What can hang from each mark:
J_531: J_391 J_556
J_717: J_391 J_607
J_391: J_96 J_531 J_717
J_556: J_118 J_531
J_96: J_391 J_556
J_118: J_556
J_607: J_717

Each row was made from one small tree. Brackets hold a mark, then the marks that hang from it, in the order of their numbers. Every link used is in the known rows. Write each row's tree.
Known rows:
(J_96 (J_391 J_531)): [-1.80 -1.06 -1.80 -0.79  0.50  1.86  0.77 -1.95  1.49  0.79 -3.16 -1.23
 -1.53 -2.14 -0.40 -1.78  1.81 -2.39  0.29 -2.84 -2.99]
(J_717 (J_391 J_96)): [-2.27 -1.38 -0.98  0.18  1.24  0.30 -0.45 -1.51  2.33 -0.68 -4.08 -2.89
  1.84 -3.33 -1.07 -2.94  2.31 -1.08  0.69 -2.50 -1.88]
(J_118 (J_556 J_531)): [-0.17 -2.07 -0.50 -2.03 -0.42  1.98 -1.30 -3.46  1.35  1.62 -0.84 -2.44
  2.01 -2.29 -0.60 -2.49  1.96  1.12 -0.35 -1.02  0.09]
(J_717 (J_391 J_96 (J_531 J_556))): [-1.48 -3.25 -1.56  0.62  2.09  1.39  1.34 -0.36  1.87 -0.86 -4.64 -2.45
  1.56 -1.85 -0.38 -2.29  2.85 -0.59 -0.52 -3.11 -2.83]
(J_531 (J_391 J_717)): [-3.02 -1.02 -1.67  1.02 -0.30  0.74 -0.59 -1.16  0.28  1.06 -3.04 -2.95
  1.76 -1.13  1.16 -1.30  0.40 -1.60 -0.65 -0.83 -1.69]
(J_717 (J_391 (J_531 J_556)) J_607): [-0.01 -4.67 -2.37  0.76  0.25  1.71  2.18 -2.51  2.14  0.11 -6.04 -1.48
  0.38 -2.01 -0.69 -2.03  1.58 -0.03 -1.06 -2.64 -3.12]
(J_717 (J_391 (J_96 (J_556 J_118))) J_607): [ 0.06 -4.26 -3.83 -0.45 -2.31  0.88 -0.75 -3.30  4.29  0.18 -5.07 -2.38
  1.45 -4.44 -2.75 -5.72  2.27 -1.30  0.33 -2.87 -0.79]
(J_118 (J_556 (J_531 (J_391 J_96 J_717)))): [-2.24 -1.71 -2.20 -0.70  0.19  0.41 -2.77 -0.81  0.71  0.72 -3.20 -4.64
  3.56 -1.96  1.64 -3.62  1.60  0.47 -1.01 -1.62 -0.80]
(J_556 J_118 (J_531 (J_391 J_96))): [-0.80 -0.52 -2.20 -1.84 -0.90  1.79 -1.97 -4.73  1.67 -0.15 -2.78 -1.65
  2.48 -3.15 -1.32 -3.34  2.62 -1.36 -0.28 -2.70 -0.73]
(J_96 (J_556 J_118)): [-0.11 -2.68 -2.40 -1.21 -2.68  2.75 -0.17 -3.34  2.69  1.90 -0.16 -1.44
  0.89 -2.39 -2.55 -3.34  1.90 -2.11 -0.05 -1.01  0.54]
(J_607 (J_717 (J_391 J_96))): [-3.01 -0.90 -0.75  1.00  1.79  0.29 -0.91 -0.42  1.68 -0.18 -4.78 -3.88
  2.18 -2.14  0.88 -3.17  3.18 -2.09 -0.09 -2.00 -2.23]
(J_717 J_391 J_607): [-0.63 -3.08 -1.36  0.54 -0.74  0.58  0.61 -3.78  2.53  0.28 -5.70 -1.73
  0.58 -3.30 -1.24 -2.66  1.32 -0.62  0.15 -2.02 -2.37]
(J_556 J_118): [-1.25 -2.05 -0.96 -1.43 -1.05  2.97 -1.00 -3.62  1.81  1.74 -0.56 -0.49
  1.17 -2.41 -2.01 -2.21  2.65 -0.98  0.27 -1.73 -0.42]
(J_96 (J_391 J_717)): [-2.54 -1.11 -2.69  0.56  0.40  0.35 -0.99 -1.17  1.35  2.03 -3.02 -2.50
  0.13 -2.08  1.33 -2.60  2.00 -1.52  0.33 -1.79 -1.97]
(J_96 (J_391 J_531 J_717)): [-2.82 -1.80 -2.69  0.28  1.19  0.99  0.12 -0.07  1.17  1.26 -3.70 -2.81
 -0.92 -1.80  1.30 -1.97  1.88 -1.99  0.38 -2.95 -2.96]
(J_391 (J_531 J_556) J_717): [-2.00 -3.34 -1.77  1.02  1.25  2.32  1.63  0.86  0.78  1.43 -2.36 -2.85
  1.19 -0.13  0.80 -0.49  1.81  0.03 -0.94 -1.77 -2.48]
(J_607 J_717): [-2.68 -0.42  0.04  0.21  0.27  2.10 -0.09 -1.34  0.80  1.37 -2.29 -2.63
  1.31 -0.87  0.60 -1.28  2.30 -1.98 -0.60 -0.49 -1.71]
(J_531 (J_391 J_96)): [-2.75  0.09 -1.19 -0.28  0.02  0.93 -0.57 -1.73  0.77 -0.39 -2.93 -2.23
  1.90 -2.36 -0.63 -1.94  0.68 -1.85 -0.43 -1.81 -2.21]
(J_717 (J_391 J_531) J_607): [-0.94 -3.53 -1.58  0.22 -0.05  1.21  1.63 -2.77  2.25 -0.54 -6.27 -1.87
 -0.33 -3.04 -1.38 -2.23  1.20 -0.96  0.27 -3.25 -3.41]
(J_391 (J_531 J_556)): [-1.00 -2.56 -1.06 -0.12  0.58  2.90  1.98 -1.19  0.91  0.90 -1.76 -1.18
  0.59 -0.65 -0.78 -0.49  1.89 -0.36 -1.03 -1.77 -2.34]

Which tree is each row?
[ 0.07 -0.92 -1.90 -1.72 -1.86  2.57 -1.33 -6.11  1.30  0.86 -2.46 -0.85
  1.63 -2.22 -1.16 -2.56  1.92 -1.58 -0.72 -1.73 -0.31]  (J_556 J_118 (J_531 J_391))
[ 0.11 -2.28 -4.18 -0.52 -2.85  1.73 -1.31 -3.64  2.42  1.69 -2.48 -3.40
  2.22 -1.83 -0.16 -3.91  1.25 -2.10 -0.73 -0.69  0.59]  (J_96 (J_556 J_118 (J_531 (J_391 J_717))))
[-2.97 -1.67 -2.86  1.05 -0.58 -0.11 -0.75 -0.49  0.64  0.23 -5.70 -3.20
  2.13 -2.58  0.56 -2.68  0.37 -0.56 -0.52 -2.34 -3.13]  (J_531 (J_391 J_96 (J_717 J_607)))
[ 0.09 -2.33 -3.87 -1.38 -2.78  2.17 -0.91 -4.10  3.14  2.43 -1.49 -0.96
 -0.49 -2.93 -1.52 -4.71  2.28 -3.10  0.04 -1.36  0.03]  (J_96 J_391 (J_556 J_118))
[-0.31 -2.72 -3.85 -1.62 -1.90  2.73  0.32 -3.12  3.02  1.40 -2.00 -1.14
 -1.29 -2.53 -1.73 -4.16  2.19 -3.53 -0.07 -2.71 -1.10]  (J_96 (J_391 J_531) (J_556 J_118))
[ 1.30 -1.57 -3.36 -1.56 -3.50  2.23 -0.77 -5.77  2.54  1.10 -2.04 -1.89
  1.42 -2.46 -1.80 -3.74  1.26 -2.62 -0.80 -0.72  0.60]  (J_96 (J_556 J_118 (J_531 J_391)))
[-0.64 -3.75 -3.49  0.40 -0.78  0.23  1.62 -0.86  3.62 -1.17 -6.57 -3.66
  0.19 -3.78 -2.22 -4.16  0.72 -1.66  0.44 -3.19 -2.93]  (J_717 (J_391 (J_96 J_556) J_531) J_607)
[-0.71 -5.48 -3.09  0.04 -0.60  2.99  0.59 -1.05  1.49  2.20 -3.44 -1.40
  1.05 -0.97 -0.25 -2.34  2.48  0.63 -1.24 -3.01 -2.17]  (J_391 (J_531 (J_556 J_118)) (J_717 J_607))
[-2.38 -2.77 -3.12  0.54 -0.10  2.08 -1.82 -0.69  0.81  1.56 -2.57 -2.20
  3.42 -1.00  1.05 -3.14  2.69 -0.67 -1.83 -1.95 -1.08]  (J_531 (J_391 J_96 J_717) (J_556 J_118))
[-2.17 -3.28 -2.18  0.55  0.05  1.34  1.11 -0.10  1.39  1.00 -4.47 -2.84
 -0.11 -1.94 -0.15 -1.38  0.59 -0.10  0.23 -2.91 -3.40]  (J_391 J_531 (J_717 J_607))
[-0.56 -2.55 -1.95 -0.67 -1.46  3.12 -0.54 -4.18  0.92  1.62 -1.44  0.16
  2.09 -0.75 -0.44 -2.09  2.28 -1.40 -2.17 -0.89 -0.37]  (J_531 J_391 (J_556 J_118))
[-0.86 -4.28 -2.34  0.81  1.06  1.02  1.66 -1.24  2.30 -0.77 -6.64 -2.15
  1.15 -2.66 -0.94 -2.82  2.31  0.27 -0.70 -3.67 -3.76]  (J_717 (J_391 J_96 (J_531 J_556)) J_607)
[-1.22 -3.22 -1.88 -1.09  0.71  3.37  0.25 -0.99  1.80  0.54 -1.46 -0.80
  1.55 -1.53 -1.52 -2.44  3.55 -0.47 -0.69 -3.39 -1.73]  (J_391 J_96 (J_531 (J_556 J_118)))
[-3.04 -2.84 -2.35  0.39  0.73  0.73  0.44  1.46  1.31  0.05 -5.09 -3.43
  0.82 -2.45 -0.33 -1.96  1.10  0.30  0.58 -3.95 -3.87]  (J_391 J_96 J_531 (J_717 J_607))
[-2.22 -3.41 -3.74 -0.53 -0.32  2.09 -0.51  1.29  2.85  0.92 -2.01 -4.02
  1.33 -2.00 -1.27 -3.92  2.11 -1.66  0.41 -3.13 -1.21]  (J_391 (J_96 (J_556 J_118)) J_531 J_717)
[-2.77 -2.44 -2.38  0.81  0.08  0.26 -0.44  0.40  1.47  0.88 -4.55 -3.36
  1.76 -3.01 -0.29 -2.61  1.39  0.78  0.49 -2.56 -2.68]  (J_391 J_96 (J_717 J_607))
[-2.91 -1.73 -2.40  1.56  0.66  0.70 -0.53  0.68  0.31  0.75 -3.42 -3.26
  3.00 -0.85  1.66 -1.96  1.53 -0.38 -1.78 -1.13 -2.07]  (J_531 (J_391 J_96 J_717) J_556)
[ 1.40 -2.16 -4.45 -1.75 -2.84  1.98 -1.14 -5.75  3.34  2.05 -2.08 -1.28
 -0.08 -3.49 -1.57 -4.99  2.59 -2.37  0.10 -1.81  0.40]  (J_96 J_391 (J_556 J_118 J_531))
[-1.09 -4.05 -4.17  1.13  0.14  1.32  1.21 -0.49  1.17  1.94 -5.59 -1.91
 -0.55 -1.32  1.63 -2.29  1.91 -0.26 -1.07 -2.87 -3.67]  (J_96 (J_391 (J_531 J_556) (J_717 J_607)))
[-0.64 -3.19 -3.13 -0.63 -1.24  1.17 -1.05 -2.35  3.98  0.09 -2.90 -2.85
  1.77 -3.70 -2.35 -5.21  2.63 -2.17  0.38 -2.22  0.08]  (J_717 (J_391 (J_96 (J_556 J_118))))
[-0.13 -4.24 -5.56 -0.17 -3.31  1.23 -1.21 -2.80  3.17  3.11 -3.90 -2.05
 -0.20 -3.19 -0.43 -5.26  1.95 -1.83  0.06 -2.06 -0.55]  (J_96 (J_391 (J_717 J_607)) (J_556 J_118))
[ 0.53 -1.84 -3.25 -1.76 -2.17  2.04 -1.09 -3.41  3.26  0.69 -1.45 -2.59
  1.95 -3.55 -2.97 -4.48  2.59 -1.09  0.55 -2.15  0.42]  (J_391 (J_96 (J_556 J_118 J_531)))
[-1.65 -3.26 -2.84  0.44 -0.91  2.73 -1.09 -2.14  0.74  2.21 -2.03 -1.68
  2.65 -0.39  1.12 -2.36  2.40 -0.93 -2.22 -1.07 -0.47]  (J_531 (J_391 J_717) (J_556 J_118))
[ 0.38 -5.85 -2.63 -0.32 -0.69  2.86  0.96 -3.72  2.78  0.57 -5.18 -0.44
  0.61 -2.05 -1.56 -3.23  2.98 -0.34 -0.97 -3.38 -2.17]  (J_717 (J_391 (J_531 (J_556 J_118))) J_607)
[-0.93 -3.84 -3.14 -0.94 -0.47  1.89 -0.08 -1.34  4.01 -0.78 -3.69 -2.90
  0.87 -3.06 -2.51 -4.70  2.46 -2.64  0.32 -3.44 -0.97]  (J_717 (J_391 (J_96 (J_556 J_118)) J_531))
